Each row comes from the steps of one walk. Every step used is in the known rows, and no mark comes twice. Write the walk behind each row, first mark first.
(in the rows, 128 means zero)
Known rows
U > H > D: 114, 149, 128, 138, 105, 131, 120, 105, 119, 113, 180, 120, 128, 149, 124, 138, 129, 126, 129, 117, 130, 104, 123, 163, 139, 142, 134, 112, 122, 153, 184, 122, 132, 129
U > K > D > H > L > M: 114, 130, 127, 109, 130, 161, 115, 145, 162, 121, 123, 109, 122, 91, 104, 111, 169, 142, 126, 142, 152, 153, 129, 103, 158, 62, 136, 163, 164, 114, 118, 130, 115, 133
H > U > K: 147, 120, 116, 139, 123, 123, 114, 150, 131, 130, 149, 110, 155, 145, 176, 120, 152, 106, 109, 124, 118, 138, 145, 135, 98, 155, 130, 150, 124, 105, 110, 76, 147, 134
L > H: 124, 139, 153, 113, 110, 116, 143, 114, 140, 109, 139, 120, 144, 122, 120, 125, 127, 122, 141, 108, 108, 165, 131, 119, 104, 137, 122, 78, 106, 118, 117, 142, 139, 99
M > Y > H > U > K: 162, 103, 114, 125, 130, 119, 74, 138, 134, 171, 129, 127, 127, 147, 156, 111, 131, 124, 126, 120, 133, 129, 131, 138, 145, 131, 138, 140, 157, 144, 104, 98, 150, 159
M > L > H > Y: 102, 152, 115, 110, 146, 122, 171, 84, 147, 115, 104, 113, 154, 101, 95, 118, 108, 157, 132, 106, 135, 135, 126, 86, 111, 129, 117, 84, 99, 119, 115, 189, 110, 134
C > Y > H > L: 101, 129, 114, 137, 135, 85, 146, 116, 128, 172, 137, 156, 133, 175, 75, 143, 58, 143, 134, 113, 103, 98, 124, 134, 142, 98, 104, 156, 159, 100, 99, 139, 126, 121
J > H > D: 109, 144, 127, 145, 114, 139, 120, 108, 91, 104, 146, 155, 78, 149, 111, 137, 153, 107, 117, 80, 132, 153, 104, 164, 138, 165, 133, 90, 85, 132, 195, 147, 132, 103
B > Y > H > U: 150, 114, 100, 145, 135, 55, 141, 129, 117, 141, 144, 141, 133, 163, 170, 108, 132, 125, 130, 151, 118, 150, 116, 157, 131, 149, 133, 157, 133, 126, 108, 139, 102, 135
Y > H > D: 118, 148, 145, 138, 104, 76, 116, 109, 124, 124, 165, 153, 85, 178, 101, 146, 119, 132, 127, 103, 132, 140, 96, 147, 149, 145, 114, 116, 113, 141, 150, 153, 114, 132
C > Y > H > U: 129, 113, 112, 138, 119, 110, 136, 112, 115, 166, 145, 145, 118, 181, 128, 115, 103, 142, 129, 125, 116, 102, 108, 150, 96, 125, 110, 161, 155, 121, 112, 99, 134, 133
K > D > H > L > M > Y: 114, 136, 99, 135, 144, 173, 127, 150, 113, 128, 104, 133, 123, 72, 88, 85, 117, 132, 136, 121, 195, 99, 110, 134, 161, 91, 146, 115, 165, 145, 150, 180, 105, 165
K > U > H > D: 110, 144, 148, 145, 120, 154, 117, 121, 144, 116, 161, 110, 99, 142, 160, 129, 151, 131, 122, 139, 149, 87, 119, 175, 142, 120, 140, 131, 97, 177, 196, 90, 120, 118
J > H > L > M: 100, 120, 113, 123, 146, 145, 140, 117, 115, 135, 111, 157, 122, 108, 130, 171, 128, 137, 128, 115, 125, 124, 133, 153, 154, 123, 143, 116, 128, 119, 155, 138, 136, 116
B > Y: 122, 118, 103, 141, 127, 78, 180, 143, 83, 111, 131, 118, 139, 142, 147, 105, 112, 109, 120, 130, 119, 171, 115, 141, 126, 172, 132, 119, 100, 100, 109, 152, 101, 107
C > Y: 103, 112, 114, 130, 108, 129, 170, 121, 86, 135, 131, 114, 126, 159, 100, 109, 81, 128, 118, 104, 109, 126, 110, 131, 94, 142, 106, 117, 124, 93, 117, 112, 130, 106
M > L > H > U > K > D: 143, 172, 112, 127, 146, 139, 91, 109, 176, 125, 115, 84, 192, 83, 149, 121, 207, 118, 152, 127, 137, 141, 143, 88, 92, 87, 127, 171, 121, 95, 139, 128, 141, 143
L > M: 119, 114, 137, 121, 110, 128, 160, 117, 100, 111, 125, 112, 120, 122, 142, 144, 112, 150, 113, 131, 142, 140, 114, 139, 122, 146, 129, 91, 124, 126, 133, 119, 118, 125
D > H > U > K: 139, 110, 128, 115, 118, 129, 102, 158, 133, 123, 175, 122, 131, 130, 155, 92, 171, 128, 128, 118, 117, 166, 148, 123, 102, 123, 143, 160, 125, 129, 98, 86, 138, 145
M > Y > H > U > K > L: 169, 120, 133, 136, 145, 128, 88, 148, 128, 151, 102, 142, 125, 143, 128, 124, 119, 102, 131, 139, 114, 99, 141, 118, 144, 140, 128, 147, 138, 141, 110, 118, 148, 137
M > L > H > U: 123, 165, 111, 125, 141, 96, 133, 105, 145, 120, 141, 117, 187, 98, 154, 139, 156, 132, 160, 109, 122, 108, 151, 114, 86, 129, 142, 133, 95, 102, 125, 139, 131, 154
M > L > H: 105, 158, 138, 106, 135, 97, 151, 97, 143, 116, 134, 107, 172, 97, 120, 147, 132, 145, 158, 98, 117, 143, 139, 95, 108, 115, 126, 105, 85, 94, 123, 162, 132, 124
J > H > L > M > Y: 110, 110, 87, 131, 150, 174, 136, 124, 96, 154, 84, 147, 109, 93, 118, 142, 110, 126, 124, 96, 150, 105, 126, 162, 180, 135, 160, 84, 142, 136, 161, 156, 135, 135
Y > H > U > K > D: 164, 136, 133, 140, 136, 118, 73, 125, 170, 149, 133, 125, 136, 148, 146, 121, 176, 127, 122, 151, 140, 157, 114, 133, 106, 100, 109, 178, 159, 123, 135, 98, 137, 138
M > L: 108, 143, 116, 131, 139, 74, 158, 117, 110, 127, 145, 113, 163, 115, 139, 153, 100, 149, 129, 99, 128, 130, 133, 115, 105, 140, 117, 126, 74, 87, 142, 152, 115, 141
D > H > L: 98, 141, 123, 127, 140, 86, 145, 161, 130, 122, 168, 156, 145, 121, 97, 114, 101, 136, 140, 98, 120, 134, 148, 133, 138, 116, 133, 134, 115, 115, 109, 161, 120, 137
Y > H: 130, 122, 153, 121, 118, 71, 125, 115, 134, 141, 153, 146, 119, 160, 122, 150, 93, 153, 131, 118, 119, 165, 109, 136, 123, 127, 103, 113, 120, 129, 125, 137, 124, 118
D > H > U > K > L: 141, 127, 149, 125, 132, 131, 115, 165, 131, 100, 142, 137, 131, 124, 128, 103, 165, 105, 137, 140, 97, 134, 157, 101, 104, 135, 134, 168, 100, 131, 101, 110, 138, 121
D > H > L > M: 96, 127, 126, 108, 127, 126, 152, 147, 127, 118, 146, 143, 124, 106, 105, 132, 116, 158, 139, 117, 138, 127, 135, 131, 153, 103, 147, 118, 138, 132, 112, 150, 111, 146

Which walk is each row?
140, 93, 131, 109, 119, 134, 124, 107, 108, 158, 102, 132, 88, 127, 127, 134, 87, 161, 130, 132, 157, 129, 94, 143, 166, 128, 134, 79, 157, 162, 130, 139, 120, 145 | L > M > Y > H
133, 131, 159, 130, 125, 125, 141, 148, 124, 105, 113, 115, 133, 135, 118, 145, 114, 102, 114, 136, 89, 145, 148, 91, 119, 148, 107, 134, 89, 101, 118, 113, 140, 84 | U > K > L
117, 145, 129, 125, 139, 132, 103, 163, 165, 122, 146, 129, 150, 106, 85, 107, 153, 117, 131, 117, 137, 168, 142, 108, 142, 77, 120, 168, 141, 107, 122, 141, 131, 128 | U > K > D > H > L
139, 136, 139, 134, 121, 144, 117, 137, 140, 121, 120, 98, 143, 124, 128, 116, 149, 115, 105, 127, 140, 181, 115, 111, 101, 118, 104, 137, 127, 98, 143, 113, 138, 107 | U > K > D
149, 99, 158, 108, 126, 155, 113, 122, 124, 138, 70, 119, 82, 121, 117, 148, 110, 131, 130, 153, 124, 127, 122, 95, 184, 120, 129, 114, 147, 154, 108, 133, 132, 111 | U > K > L > M > Y > H
116, 107, 128, 121, 110, 104, 148, 106, 107, 154, 134, 133, 99, 182, 94, 130, 75, 153, 129, 108, 104, 138, 102, 127, 117, 106, 97, 131, 140, 117, 108, 121, 127, 107 | C > Y > H
127, 119, 123, 134, 102, 137, 116, 97, 89, 135, 119, 140, 56, 144, 108, 125, 109, 145, 124, 113, 172, 106, 78, 153, 189, 144, 141, 80, 151, 175, 149, 154, 108, 152 | L > M > Y > H > D
98, 181, 130, 130, 120, 101, 135, 92, 125, 91, 140, 115, 140, 113, 101, 135, 154, 125, 155, 86, 130, 121, 125, 104, 132, 135, 136, 105, 76, 109, 151, 178, 120, 136 | M > L > H > D
111, 123, 92, 141, 136, 140, 152, 143, 103, 151, 100, 130, 142, 104, 120, 136, 74, 132, 119, 113, 158, 74, 130, 150, 165, 146, 151, 94, 150, 132, 123, 150, 123, 158 | H > L > M > Y
144, 121, 138, 134, 122, 165, 136, 143, 126, 108, 101, 113, 134, 112, 165, 151, 161, 112, 115, 168, 113, 94, 147, 108, 113, 153, 138, 151, 130, 126, 120, 81, 133, 124 | H > U > K > L > M
141, 108, 150, 111, 121, 171, 126, 151, 128, 95, 121, 122, 106, 107, 143, 112, 177, 125, 135, 161, 111, 119, 149, 100, 122, 122, 149, 162, 128, 148, 99, 97, 125, 125 | D > H > U > K > L > M
110, 133, 130, 117, 121, 143, 164, 99, 144, 111, 109, 119, 130, 120, 87, 98, 99, 138, 118, 124, 132, 155, 117, 111, 109, 142, 109, 58, 126, 137, 110, 162, 119, 111 | L > H > Y
134, 125, 110, 144, 141, 135, 119, 123, 108, 129, 144, 153, 131, 132, 167, 132, 159, 111, 121, 103, 124, 140, 132, 172, 91, 161, 139, 119, 104, 130, 169, 110, 145, 126 | J > H > U
155, 114, 157, 118, 123, 132, 110, 121, 149, 132, 100, 133, 107, 136, 154, 165, 152, 134, 129, 179, 105, 113, 135, 105, 136, 116, 130, 158, 149, 145, 105, 97, 133, 122 | Y > H > U > K > L > M
127, 124, 124, 129, 120, 113, 131, 149, 114, 114, 178, 147, 137, 132, 148, 93, 145, 134, 135, 113, 132, 136, 132, 151, 89, 140, 138, 130, 113, 139, 123, 116, 121, 156 | D > H > U
111, 117, 108, 135, 155, 194, 128, 135, 146, 163, 99, 110, 134, 81, 168, 145, 110, 149, 132, 160, 172, 36, 142, 172, 187, 90, 168, 124, 159, 186, 165, 100, 126, 150 | K > U > H > L > M > Y
124, 153, 170, 122, 128, 131, 157, 123, 137, 87, 100, 136, 142, 116, 93, 142, 122, 100, 145, 130, 90, 129, 139, 97, 105, 145, 110, 82, 85, 115, 125, 160, 134, 83 | K > L > H
147, 129, 138, 138, 129, 77, 112, 124, 138, 149, 161, 158, 133, 164, 156, 142, 123, 138, 130, 133, 124, 125, 126, 161, 105, 139, 117, 138, 132, 135, 127, 116, 123, 150 | Y > H > U
152, 142, 116, 154, 129, 148, 93, 145, 149, 129, 131, 102, 159, 128, 161, 108, 176, 107, 106, 142, 148, 139, 128, 132, 83, 135, 121, 166, 139, 108, 145, 94, 140, 138 | H > U > K > D
149, 139, 134, 148, 133, 125, 127, 157, 131, 112, 123, 128, 155, 136, 151, 136, 143, 91, 110, 145, 97, 104, 161, 115, 97, 162, 123, 162, 103, 110, 115, 94, 145, 117 | H > U > K > L
159, 100, 107, 128, 131, 76, 110, 138, 134, 148, 139, 121, 130, 162, 178, 108, 161, 119, 129, 159, 105, 182, 126, 133, 145, 133, 139, 178, 145, 117, 82, 102, 121, 129 | B > Y > H > U > K
156, 111, 113, 140, 133, 187, 126, 149, 102, 125, 77, 110, 123, 102, 157, 118, 137, 97, 112, 159, 140, 68, 146, 117, 136, 162, 152, 131, 140, 140, 119, 100, 138, 143 | H > U > K > L > M > Y
148, 104, 111, 131, 122, 139, 112, 116, 111, 165, 114, 139, 106, 128, 162, 131, 120, 151, 131, 134, 161, 91, 106, 160, 144, 139, 147, 103, 170, 169, 127, 123, 123, 176 | L > M > Y > H > U
107, 127, 116, 112, 126, 139, 138, 117, 147, 149, 151, 118, 159, 103, 144, 169, 108, 161, 137, 150, 127, 77, 156, 152, 164, 104, 145, 131, 171, 137, 144, 118, 130, 137 | U > H > L > M
117, 117, 109, 120, 125, 152, 159, 102, 136, 140, 144, 111, 138, 131, 121, 117, 81, 160, 107, 143, 130, 119, 129, 143, 120, 138, 113, 88, 144, 161, 148, 129, 121, 134 | U > H > Y
158, 129, 157, 132, 137, 99, 104, 142, 157, 134, 124, 147, 130, 158, 140, 155, 142, 113, 131, 156, 86, 126, 148, 109, 119, 133, 111, 170, 123, 127, 108, 100, 140, 117 | Y > H > U > K > L
140, 114, 147, 125, 134, 137, 139, 120, 103, 134, 73, 144, 87, 118, 107, 151, 82, 137, 133, 154, 139, 97, 105, 117, 162, 135, 125, 87, 139, 165, 134, 167, 114, 124 | K > L > M > Y > H
122, 119, 123, 116, 128, 178, 128, 133, 148, 112, 118, 100, 101, 115, 76, 57, 141, 141, 104, 137, 162, 196, 108, 92, 117, 104, 104, 124, 141, 140, 120, 145, 111, 125 | U > K > D > H > Y
120, 164, 172, 127, 106, 146, 117, 122, 144, 75, 112, 122, 107, 136, 77, 129, 172, 75, 139, 122, 91, 140, 134, 83, 148, 143, 127, 116, 93, 117, 126, 144, 141, 77 | U > K > L > H > D
109, 163, 122, 141, 148, 119, 130, 157, 143, 119, 151, 150, 154, 103, 79, 102, 126, 119, 139, 115, 151, 135, 126, 128, 124, 94, 116, 148, 131, 115, 141, 176, 108, 139 | K > D > H > L
103, 139, 112, 137, 154, 106, 133, 133, 122, 139, 130, 168, 136, 129, 112, 159, 112, 114, 127, 91, 112, 137, 146, 158, 136, 136, 129, 116, 107, 103, 157, 151, 139, 106 | J > H > L
134, 125, 149, 113, 120, 149, 104, 144, 143, 111, 143, 106, 118, 108, 112, 84, 171, 120, 130, 124, 145, 205, 118, 100, 111, 87, 114, 149, 124, 118, 126, 126, 129, 111 | U > K > D > H
112, 141, 115, 128, 139, 105, 135, 131, 151, 151, 168, 136, 183, 129, 131, 166, 89, 139, 137, 128, 106, 90, 165, 154, 144, 117, 133, 139, 144, 125, 150, 127, 142, 127 | U > H > L
124, 104, 109, 128, 118, 162, 148, 125, 78, 136, 100, 109, 114, 106, 144, 121, 94, 141, 115, 118, 166, 116, 101, 147, 138, 156, 147, 68, 135, 145, 135, 135, 125, 144 | L > M > Y
129, 114, 158, 115, 117, 151, 148, 134, 121, 103, 89, 108, 113, 120, 129, 160, 134, 124, 115, 158, 107, 134, 136, 91, 133, 139, 122, 129, 114, 119, 115, 108, 131, 90 | U > K > L > M
147, 112, 137, 130, 128, 128, 115, 125, 130, 151, 115, 132, 111, 176, 115, 127, 122, 112, 129, 156, 77, 98, 139, 103, 109, 114, 108, 189, 144, 113, 91, 88, 145, 97 | C > Y > H > U > K > L
154, 118, 137, 122, 121, 96, 89, 128, 162, 155, 156, 133, 131, 166, 165, 142, 142, 136, 123, 133, 110, 154, 136, 132, 122, 124, 122, 158, 142, 123, 102, 77, 146, 143 | Y > H > U > K
119, 139, 145, 129, 124, 135, 133, 140, 123, 103, 147, 124, 122, 107, 101, 90, 140, 129, 133, 117, 156, 169, 103, 124, 97, 108, 111, 125, 113, 125, 159, 158, 111, 121 | K > D > H
155, 119, 128, 141, 136, 145, 126, 125, 106, 141, 84, 151, 105, 124, 136, 144, 108, 130, 135, 160, 142, 56, 118, 140, 144, 149, 138, 120, 153, 169, 130, 140, 116, 153 | K > L > M > Y > H > U
